What can hang from each mark:
z_618: z_100 z_740 z_967
z_617: z_202 z_641 z_740
z_100: z_618
z_641: z_350 z_617
z_740: z_141 z_160 z_350 z_618
z_160: z_202

Every row comes from one small tree of marks. The marks that hang from a mark follow it in brackets, in the order of their numbers. Every link used is in the known rows. Which tree was each row made from?
Known rows:
z_641(z_350 z_617(z_740(z_141))): [  4.4  10.7 -15.5  20.7  -3.6   4.5  27.5 -11.3  23.5  -5.4  -2.9  29.2
  14.1  28.7  15.1  -0.8  12.6  33.3   1.5  33.4  -5.1 -24.7]
z_617(z_641 z_740(z_160)): [ 31.4  -5.3   4.3  -2.0  -2.6  26.4  20.3   4.4   6.4  -4.0 -37.0  -1.7
  31.7  51.5  10.1   0.4   3.9  14.5 -38.2 -36.2  -0.2 -18.5]
z_740(z_141 z_160 z_350): [  7.4 -11.1 -15.3  -2.8 -24.3   1.7  27.0   3.6  17.6 -11.7   9.6  -3.0
  -5.4  13.1  -3.7  33.2 -37.5  -3.8 -30.4 -18.6   8.6 -49.1]
z_641(z_350 z_617(z_740(z_160))): [  2.0  29.9 -20.5   9.9  -8.9  16.9  30.5  34.3  11.6  26.5  -0.4  -3.0
  28.6  42.4  25.9  -8.5  33.5  21.4 -22.1 -11.6 -23.3 -22.3]
z_617(z_202 z_641 z_740(z_350 z_618)): [ 18.7  -0.2   9.3   3.3 -17.7  31.4  12.8  -9.9   4.0 -42.0 -33.6  -7.8
  23.8  24.6  -9.8  41.6   1.4  14.5 -29.6  -7.5  -7.5 -27.0]
z_641(z_350 z_617(z_202 z_740(z_160))): [ -2.6  34.6 -17.6   0.7 -15.9  32.6  21.4  21.0  14.5   5.3 -11.9  -2.8
  33.3  44.2  20.2  12.5  33.7  25.4 -34.1  -3.9 -46.0 -26.0]
z_617(z_202 z_641 z_740(z_350)): [ 21.9  -6.6  -0.6   0.9  -2.2  31.2   2.2 -27.4  12.4 -15.7 -38.4   4.5
  26.7  31.3  -8.8  30.0  17.6  26.6 -47.0 -12.8 -18.4 -31.4]
z_100(z_618(z_740(z_141))): [ -2.1 -24.6 -12.4  -5.0 -38.0  -8.6  -0.3 -16.4  23.0  -9.5 -44.9  57.6
  -9.0  11.8  13.4   2.2 -72.5   3.1  -1.6  24.6  -7.9   1.2]
z_641(z_350 z_617(z_740(z_618(z_967)))): [  1.5  33.8  -7.2  14.5 -30.7   5.5  29.5  25.5  18.3  10.0  -7.6  34.3
  26.4  13.6  17.9  -6.5  13.3   3.0  22.4  25.6 -15.5  -7.0]
z_618(z_740 z_967): [  7.9  -2.1 -11.6 -22.9 -44.8 -12.5   0.5  -5.5  25.9  18.4 -19.6  72.5
   5.9  17.5  12.4 -16.8 -31.0  -9.3   6.2   7.4 -20.2  16.3]
z_100(z_618(z_740(z_141 z_350))): [ -8.9 -24.3 -20.5  -5.3 -41.0  -8.6   2.4 -11.3  16.9  -1.6 -31.0  29.7
 -12.0 -10.9  -0.1  13.4 -70.2   1.0  -8.3  18.7  -0.4 -19.0]
z_641(z_350): [  9.0   3.8 -14.4  -1.8   1.6 -24.1   7.4  29.5  36.4  26.8   4.4  58.7
  -6.7  36.1  20.0  -6.5  17.5   7.2 -19.0  12.5 -16.6   6.0]
z_618(z_100 z_740(z_141 z_350) z_967): [  0.7 -24.9  -0.8 -31.0 -53.5  -6.4  19.7 -49.6   6.4  -3.2  -0.1  49.6
  14.1 -23.4 -20.4  22.8 -56.0  -9.7  22.0  22.4  14.8 -14.0]
z_160(z_202): [  2.3 -19.8 -19.1 -17.3 -13.3  -6.2   2.9  -9.1  37.6   8.5  -6.5  75.3
  -5.1  42.8  14.2   4.6  -5.8  11.4 -32.6 -17.4 -26.2  -5.2]
z_618(z_100): [ 19.4 -26.6   6.3 -18.5 -10.0  -2.1   6.4 -28.6  26.1  16.2   1.3  65.7
   4.0  37.7  10.8  19.9   1.1   1.8 -15.8  12.5   5.9  13.3]
z_100(z_618(z_740(z_160 z_350) z_967)): [-13.6   1.0 -25.1 -19.9 -62.1  -0.2   5.4  32.9   5.6  33.8 -31.3  14.8
  15.6 -15.9   0.9  -8.7 -58.6 -24.7 -17.1 -23.4 -24.5 -23.8]
z_641(z_350 z_617): [  0.4  21.5 -23.8   4.8   2.2  -6.8  19.3  33.1  45.4  22.0  -2.1  52.3
   0.7  41.4  25.3  -2.0  37.7  27.5 -12.7  28.1 -26.9  -4.6]
z_740(z_141 z_160(z_202) z_350 z_618): [ -9.9 -14.2 -15.3 -16.4 -47.4   3.3  41.3  11.3  10.0 -35.1   7.6  -1.0
   2.9   8.4  -6.2  43.2 -53.9 -11.3 -19.4 -34.9   1.3 -55.0]
z_740(z_350 z_618(z_967)): [  6.4   4.4  -5.8  -3.8 -44.0 -10.2  15.2  17.0  21.4   4.0   4.7  37.5
  -4.7  -5.3  -2.9  24.2 -24.5 -23.7   1.2   1.7   0.6 -15.0]
z_740(z_350 z_618(z_100 z_967)): [  7.7 -11.2   8.8 -16.3 -45.5  -5.2  19.8  -9.0  11.5   6.6   8.6  41.0
   9.4 -11.8 -11.7  36.4 -23.5 -27.6   8.9  13.1  17.5  -5.5]
z_740(z_618): [ 15.7  -6.6   0.2  -1.4 -24.2  -7.3   9.6  16.1  29.8 -11.8  -6.1  48.6
 -15.6  37.5  20.0  18.9 -16.3  -8.3  -9.0   9.2   0.5   7.1]
z_100(z_618(z_740(z_141 z_160 z_350))): [-13.3 -15.6 -22.4 -11.4 -50.1   0.7  15.0  10.6   2.6  -0.2 -29.4  -5.0
  -1.4  -7.7   1.4  15.1 -77.8  -6.9 -21.2  -9.3  -2.7 -37.6]

Which tree is each row?
[  6.0 -15.2   0.0 -40.3 -38.2   8.7  19.1  -5.4   2.1  17.5 -10.0  30.1
  19.2  35.4  14.8   6.8 -24.5  -3.9 -15.0 -14.4  -2.7  12.4] : z_618(z_100 z_740(z_160))
[ 12.3 -15.6  21.7 -24.2 -57.5   4.6  40.7 -16.9   8.0 -25.3  -4.6  33.8
  18.8   3.4  -9.0  39.2 -62.6 -31.4  20.6   0.2  19.6 -13.3] : z_740(z_141 z_160 z_618(z_100 z_967))
[  7.3 -21.5  16.0 -14.7 -48.6  -6.1  29.1 -33.4  10.6 -22.8   7.7  39.2
   7.6 -22.0 -21.9  48.1 -51.1 -25.1  25.9  23.1  31.3 -20.6] : z_740(z_141 z_350 z_618(z_100 z_967))
[ -2.5  30.0  -7.0  10.6 -22.4  22.5  20.2  14.1  17.6 -18.2 -16.1  18.6
  22.7  37.1  20.3  21.9  25.9  23.5  -8.1  28.3 -35.8 -11.6] : z_641(z_350 z_617(z_202 z_740(z_618)))
[  8.4 -25.9   5.8 -37.7 -51.9  -7.5  17.3 -52.9  16.2 -13.0 -16.0  76.4
  16.4   0.3  -7.4   5.8 -58.1  -7.6  30.1  30.9  10.4   8.4] : z_618(z_100 z_740(z_141) z_967)
[ -2.0  -8.0 -20.3 -20.9 -43.8   0.0  28.1   4.4   6.0 -10.3  -3.8  -8.7
   0.8   7.1  -1.5  13.1 -53.1  -1.8 -15.5 -16.1   3.7 -34.3] : z_618(z_740(z_141 z_160 z_350))
[ -0.6 -13.5  -8.0 -39.1 -40.0   8.2  22.6  -1.3  -5.9  21.6   4.7  -0.6
  18.3  11.7   1.1  19.2 -22.6  -7.2 -21.7 -20.7   3.5  -9.7] : z_618(z_100 z_740(z_160 z_350))
[ 15.1 -23.5  23.7 -18.8 -47.9  -6.6  26.7 -39.7  19.6 -29.6  -7.3  67.7
   7.4   0.4  -9.6  35.7 -55.0 -24.4  32.4  30.0  24.2   0.5] : z_740(z_141 z_618(z_100 z_967))
[  9.1  12.7 -11.9   4.9 -16.4  38.7   4.5 -32.2  27.6 -11.9 -25.3  32.3
  15.9  46.2  19.5  27.3  24.2  29.1 -30.3   4.4 -39.1 -12.1] : z_641(z_617(z_202 z_740))
[  9.1 -17.3   3.1 -37.4 -46.4  -5.8   6.8 -34.8  14.8  19.6 -15.2  79.5
  18.4  10.6   3.1  -1.8 -28.6 -10.2  14.9  19.2  -4.2  24.8] : z_618(z_100 z_740 z_967)
[  0.8 -31.3  -2.1 -28.3 -35.3  -3.6  20.2 -46.7   4.7 -10.6   1.8  30.7
   5.4  -3.5 -10.2  27.4 -42.4   5.0   5.6  21.9  20.5  -8.9] : z_618(z_100 z_740(z_141 z_350))
[  7.5 -13.5 -12.8 -12.0 -12.4  27.8  26.3   0.4   2.6  -0.4 -23.2 -11.3
  41.1  29.6  -6.9   9.7   0.3  17.9 -51.3 -64.0 -13.9 -52.0] : z_617(z_641 z_740(z_160(z_202) z_350))
[  0.2  21.3 -21.7   1.6 -30.5  49.6  18.8   0.1   9.1  -6.2  -9.3 -30.6
  26.8  28.0   8.2  41.8  19.6  20.1 -49.8 -27.3 -32.6 -53.3] : z_641(z_617(z_202 z_740(z_160 z_350)))
[ -6.2   8.9 -15.2  -6.4 -41.4  35.7  37.3  11.4   8.7 -15.0 -10.6   2.5
  29.8  45.1  22.1  15.8  -6.6  11.5 -19.4 -36.7 -24.3 -30.9] : z_641(z_617(z_740(z_160(z_202) z_618)))
[ 13.8 -12.2  15.1 -23.8 -33.7   8.8  30.0  10.7   6.4  -3.2   0.7  20.9
   8.6  35.6  12.0  35.7 -20.2 -18.4 -10.8 -11.7  10.4   2.0] : z_740(z_160 z_618(z_100))
[ -3.4 -10.1  -4.6 -23.1 -63.6  -1.3  39.5   1.0  21.1 -36.7  -8.6  44.4
  12.2   9.8  -3.2  23.6 -71.7 -23.8   7.3 -24.9 -11.2 -35.3] : z_740(z_141 z_160(z_202) z_618(z_967))
[ 14.9 -25.0  26.9 -10.0 -37.9  24.8  17.5 -70.5   0.9 -57.0 -14.5  31.5
  20.1  21.5  -4.2  59.0 -39.2  -1.3   3.5  24.2   8.5  -7.7] : z_617(z_202 z_740(z_141 z_618(z_100)))
[ 13.5   7.3  -1.1 -10.3   8.9   1.8   8.5  16.3  40.8 -12.0 -42.4  52.7
  14.8  47.3   1.5   8.7  30.0  28.9 -33.6  21.0 -34.4  -3.1] : z_617(z_202 z_641(z_350))
[-20.5 -26.9 -24.4 -28.9 -55.8   1.3  14.5  -6.8  13.9 -10.6 -44.1  38.2
  10.8  15.5   9.8   3.3 -86.0   0.6 -19.1 -22.5 -28.5 -27.8] : z_100(z_618(z_740(z_141 z_160(z_202))))
[ -9.8 -13.2 -18.7 -42.2 -64.9  -1.8  27.9 -13.8  16.4 -15.3 -18.9  53.2
  21.8   7.8  -2.0  -7.4 -72.4  -7.7   3.3 -26.9 -27.0 -24.1] : z_618(z_740(z_141 z_160(z_202)) z_967)
[  4.7  11.0  -7.2  -8.0 -53.7  -0.3  27.5  41.0  10.9   5.0   5.4   2.0
   6.6  -1.3  -2.2  23.7 -34.0 -33.0 -10.8 -28.8  -2.3 -30.9] : z_740(z_160 z_350 z_618(z_967))
[ 12.4   3.8  -5.0  -8.6 -27.2  29.9   4.4  -8.9   8.0  -7.0 -17.6   9.0
  18.7  47.0  14.2  21.8  -2.4   3.4 -48.4 -29.3 -32.5 -21.4] : z_617(z_202 z_740(z_160))
[  5.3 -19.2   3.4 -42.0 -63.4   3.7  28.5 -34.2   4.0  -9.5 -13.1  42.9
  26.9   2.6  -6.9   7.0 -68.5 -15.7  19.5  -2.4   8.2  -5.5] : z_618(z_100 z_740(z_141 z_160) z_967)
[ -1.8 -22.0 -16.5 -23.2 -29.5   1.4  28.5 -10.8  27.8 -20.5  -4.6  40.7
   4.6  35.3   4.1  16.8 -44.3   3.1 -28.9 -31.1 -15.2 -36.3] : z_740(z_141 z_160(z_202))
[  4.8  -2.6  -9.6 -27.8 -60.4  -1.7  24.3  -6.2  16.1 -14.8 -19.9  41.2
  12.9   8.0   1.4  -3.9 -70.0 -13.7   9.1  -6.0  -7.3 -13.9] : z_618(z_740(z_141 z_160) z_967)
[  2.7 -21.8  -6.8 -30.2 -29.9  -4.3   9.7 -23.6   5.6  17.9   3.1  34.5
   6.1   9.2   1.2  18.2 -12.6   2.3  -9.9   8.5   5.4   6.9] : z_618(z_100 z_740(z_350))
[ 20.5 -14.6   2.7   4.0  -7.4  30.6  13.1 -50.3  14.2 -50.7 -38.2   5.0
  24.7  17.4 -21.1  42.9 -11.7  28.6 -32.8   6.0  -1.3 -47.4] : z_617(z_202 z_641 z_740(z_141 z_350))
[ 15.5 -32.1  21.1 -14.1 -29.8  -2.2  28.5 -38.5  16.8 -36.2  -4.0  52.9
  -3.7  20.0   0.9  44.0 -41.9  -8.1  15.1  28.9  26.8   3.3] : z_740(z_141 z_618(z_100))
[  9.3 -18.0   8.2 -11.2 -27.0  -0.5  18.7  -6.5   9.1   1.2  13.7  26.3
   0.5   9.9  -0.9  45.7  -9.2 -12.2  -7.1   6.7  22.7  -2.4] : z_740(z_350 z_618(z_100))
[  7.0  -6.8   3.7   6.4 -37.1  19.4  15.9 -35.5   2.5 -54.3  -5.5  -4.1
   3.9   5.0 -10.6  58.9 -39.4   0.6 -14.8   9.1   1.8 -40.9] : z_617(z_202 z_740(z_141 z_350 z_618))
